Known rows, with every step that occurs:
p, k: [-5.20 -2.21  1.39  0.67 -0.77 -2.48 -4.41  0.08  1.06 -1.91 -2.51  0.06
  0.95  2.65 -0.44  1.47 -0.72  2.74  1.75 -0.73  0.47]
v, p, u, t, y, c: [-4.54 -0.20  3.90 -1.07 -1.51 -4.04 -3.31 -1.24  1.25 -1.91 -2.77  3.71
 -2.73  4.67  0.33 -0.55  1.18  0.30  0.93  0.35  3.16]
c, u, t, k: [-6.82  0.92  3.72  1.79 -2.08 -4.02 -4.38  0.27  1.45 -1.55 -2.61  2.22
 -2.47  3.56 -0.05 -0.54 -0.28  2.63  1.37  0.23  1.67]
z, c, u, t, y: [-5.13 -0.64  3.55  0.91 -2.81 -4.83 -4.81 -0.32  2.15 -0.96 -1.37  2.88
 -2.95  4.40  0.62 -1.25  1.44  1.73  0.82  0.80  2.38]
z, c: [-4.79 -1.25  2.60  1.06 -1.79 -3.22 -3.90  0.94  0.80 -1.43 -2.10  0.65
 -0.73  3.25 -0.85  1.05 -0.04  3.13  1.53  0.56  0.14]
t, k, c: [-6.00 -0.18  3.14  1.52 -1.67 -3.64 -3.53  1.67  1.21 -2.37 -3.75  1.69
 -2.19  2.61 -0.04  1.37 -0.67  3.33  1.54  0.22 -1.26]
y, p, k, c, u, t: [-6.15 -0.64  4.77  1.54 -1.67 -3.89 -4.93  0.56  2.16 -1.25 -2.67  1.18
 -1.65  4.04 -0.99 -0.42 -1.30  1.58  2.58 -0.75  1.88]
v, p, k, c: [-5.99 -2.67  2.82 -0.15 -1.60 -3.70 -4.60  1.31  0.79 -2.18 -3.62  0.33
 -1.13  2.13 -0.97  1.43 -1.28  3.26  1.87 -1.47 -0.45]
c, u, t, z: [-5.44  0.27  2.76  1.39 -1.90 -5.76 -3.67  2.17  1.15 -0.81 -1.93  2.52
 -1.13  4.90 -1.45 -0.56 -0.09  0.40  2.32 -1.33  2.90]
y, c, u, t, v, p, k: [-6.07 -1.43  3.71  1.02 -1.84 -3.96 -5.59 -0.59  0.59 -0.93 -3.59  2.05
 -1.21  2.92 -0.95  0.34 -1.09  1.76  2.20 -0.97  2.30]
u, t: [-4.98  0.47  2.04  0.96 -1.47 -2.72 -2.72  0.32  1.67 -1.54 -2.34  0.91
 -0.80  3.19 -0.51  0.24  0.18  1.99  1.85 -0.30  1.89]
z, p, k, c, u: [-5.30 -2.18  4.41  1.60 -1.97 -4.49 -6.27  0.90  1.06 -0.52 -1.81  0.42
 -0.70  2.81 -1.20  0.58 -0.77  2.36  1.57 -0.88  0.87]
k, c, u, t: [-5.50  0.00  4.13  1.94 -1.78 -4.22 -3.86  1.14  1.63 -0.66 -1.96  1.43
 -1.86  3.86 -0.72 -0.63 -0.58  2.16  2.17 -0.75  1.55]
q, z, c, u, t, v, p: [-6.62 -0.09  3.47  0.56 -3.86 -5.84 -4.53 -0.01 -0.57 -0.52 -3.84  2.48
 -1.58  2.66 -1.51  0.74 -0.44  1.91  1.20 -0.75  2.29]
a, k, c, u, t: [-6.35 -0.40  4.79  2.04 -1.72 -3.92 -4.57  1.12  1.30 -1.29 -2.14  1.39
 -2.09  3.21 -0.59 -0.43 -1.03  2.19  1.29 -0.75  0.82]
a, k, c, u, t, z: [-6.48 -0.48  4.19  1.80 -1.70 -5.77 -4.53  2.73  0.96 -1.55 -2.49  2.71
 -2.12  4.31 -1.37 -0.25 -0.92  0.65  1.85 -1.51  1.41]
k, c, u, t, v, p: [-5.80  0.57  3.12  1.12 -3.50 -5.04 -3.78  0.69  0.51 -0.16 -4.01  2.60
 -1.96  1.55 -1.33  0.52 -0.16  2.29  1.11 -0.88  1.74]
y, c, u, t, v, p: [-5.38  1.16  3.28  0.81 -3.07 -4.43 -3.72 -0.02  0.30 -0.40 -3.71  2.76
 -1.82  2.43 -1.18  0.22  0.00  1.46  1.31 -0.38  2.72]
k, c, u, t, v: [-4.73  1.09  3.55  3.96 -2.36 -4.44 -3.61  0.57  1.26  0.49 -3.47  3.18
 -1.09  2.52 -0.59  0.57 -0.27  1.74  1.99  0.13  1.14]
k, c, u: [-4.98 -0.50  3.46  1.67 -1.99 -4.58 -3.82  1.84  0.87 -0.35 -1.78  1.23
 -0.67  3.20 -0.83  0.29 -0.77  2.81  1.27 -0.73  0.17]

Rows:
[-6.79 -0.63  4.45  0.37 -1.84 -4.72 -3.83  0.73  0.98 -1.86 -4.32  2.88
 -3.16  2.76 -0.64  0.51 -0.63  2.80  1.18 -0.80  0.45]  v, p, u, t, k, c
[-5.28 -1.15  3.75  1.69 -2.31 -5.86 -4.95  2.15  0.39 -0.28 -1.26  2.02
 -1.03  4.65 -1.52 -0.27 -0.46  1.83  1.61 -0.48  1.49]  t, z, c, u
[-5.16 -0.05  3.79  4.04 -1.86 -4.39 -4.59  0.19  1.32  0.27 -3.59  2.99
 -1.04  2.65 -0.58  0.66 -0.76  1.84  2.59 -0.25  1.14]  p, k, c, u, t, v
[-5.48 -1.15  3.54  1.44 -1.70 -5.00 -4.37  1.97  1.04 -1.58 -2.32  2.04
 -2.17  4.93 -1.46  0.20 -0.18  1.46  2.78 -0.20  1.57]  u, t, z, c
[-6.61 -1.50  3.97  0.74 -2.02 -6.46 -5.04  2.32  1.00 -1.28 -2.83  2.43
 -2.33  4.67 -1.83 -0.52 -0.99  0.94  2.75 -2.26  2.50]  v, p, k, c, u, t, z
[-4.30  1.51  2.76  2.38 -2.01 -3.79 -2.70 -1.21  1.33  0.24 -4.50  4.08
  0.41  2.27 -1.11  1.32  0.50  0.40  1.05  0.26  2.35]  y, p, u, t, v
[-5.59  0.77  4.07  4.01 -2.25 -4.13 -4.30  0.53  0.92 -0.13 -3.60  3.25
 -1.36  1.86 -0.55  0.75 -0.61  1.71  1.19  0.10  0.48]  a, k, c, u, t, v
[-6.46  0.09  3.91  1.80 -1.59 -3.72 -3.75  1.39  1.68 -2.45 -3.79  1.87
 -3.15  3.17  0.00  0.67 -0.76  3.03  2.21  0.09 -0.43]  u, t, k, c
[-6.11 -0.65  4.89  1.25 -1.65 -4.40 -4.83  0.18  1.45 -1.66 -3.80  2.47
 -2.80  2.66 -0.71  0.83  0.05  2.08  1.30 -0.09  0.78]  z, p, u, t, k, c
[-5.64 -2.43  3.58  0.99 -1.70 -4.83 -7.17  0.15  1.39 -1.17 -2.01  0.75
 -0.65  3.48 -1.81  0.45  0.04  0.62  2.20 -1.21  3.18]  c, u, t, z, p, k
[-5.85 -1.54  3.84  1.89 -2.41 -5.13 -5.32  1.12  0.52 -0.07 -3.04  1.83
 -0.88  2.41 -1.12  0.62 -1.28  2.82  1.49 -1.17  0.40]  t, v, p, k, c, u
[-4.79 -0.14  3.40  0.76 -2.81 -5.43 -5.72  0.88  1.36 -0.84 -1.77  1.25
 -1.30  3.31 -2.17  0.33  1.33 -0.16  1.44 -0.60  3.91]  c, u, t, z, p
[-4.25  0.23  3.63  0.87 -2.02 -4.25 -4.04  0.16  1.13 -0.93 -1.14  2.58
 -1.51  4.79  0.32 -0.68  0.54  1.08  0.99  0.78  2.03]  t, y, c, u
[-6.53 -1.66  5.21  1.29 -2.01 -5.08 -6.16  0.07  0.96 -1.32 -2.27  0.64
 -1.58  4.14 -1.19  0.18 -1.00  1.28  2.57 -1.17  2.17]  q, z, p, k, c, u, t
[-4.69 -0.44  1.91 -0.28 -2.30 -4.89 -2.69 -0.83 -0.43  0.55 -4.03  3.67
  1.03  1.16 -1.53  1.51  0.67  1.68 -0.79 -1.18  2.05]  t, v, p, u
[-5.04 -0.67  2.40 -1.24 -2.53 -4.94 -3.39 -1.31  1.54 -0.93 -2.63  3.78
 -1.97  3.18  0.30 -0.60  2.10  1.14 -0.52 -0.27  3.12]  v, p, u, t, y
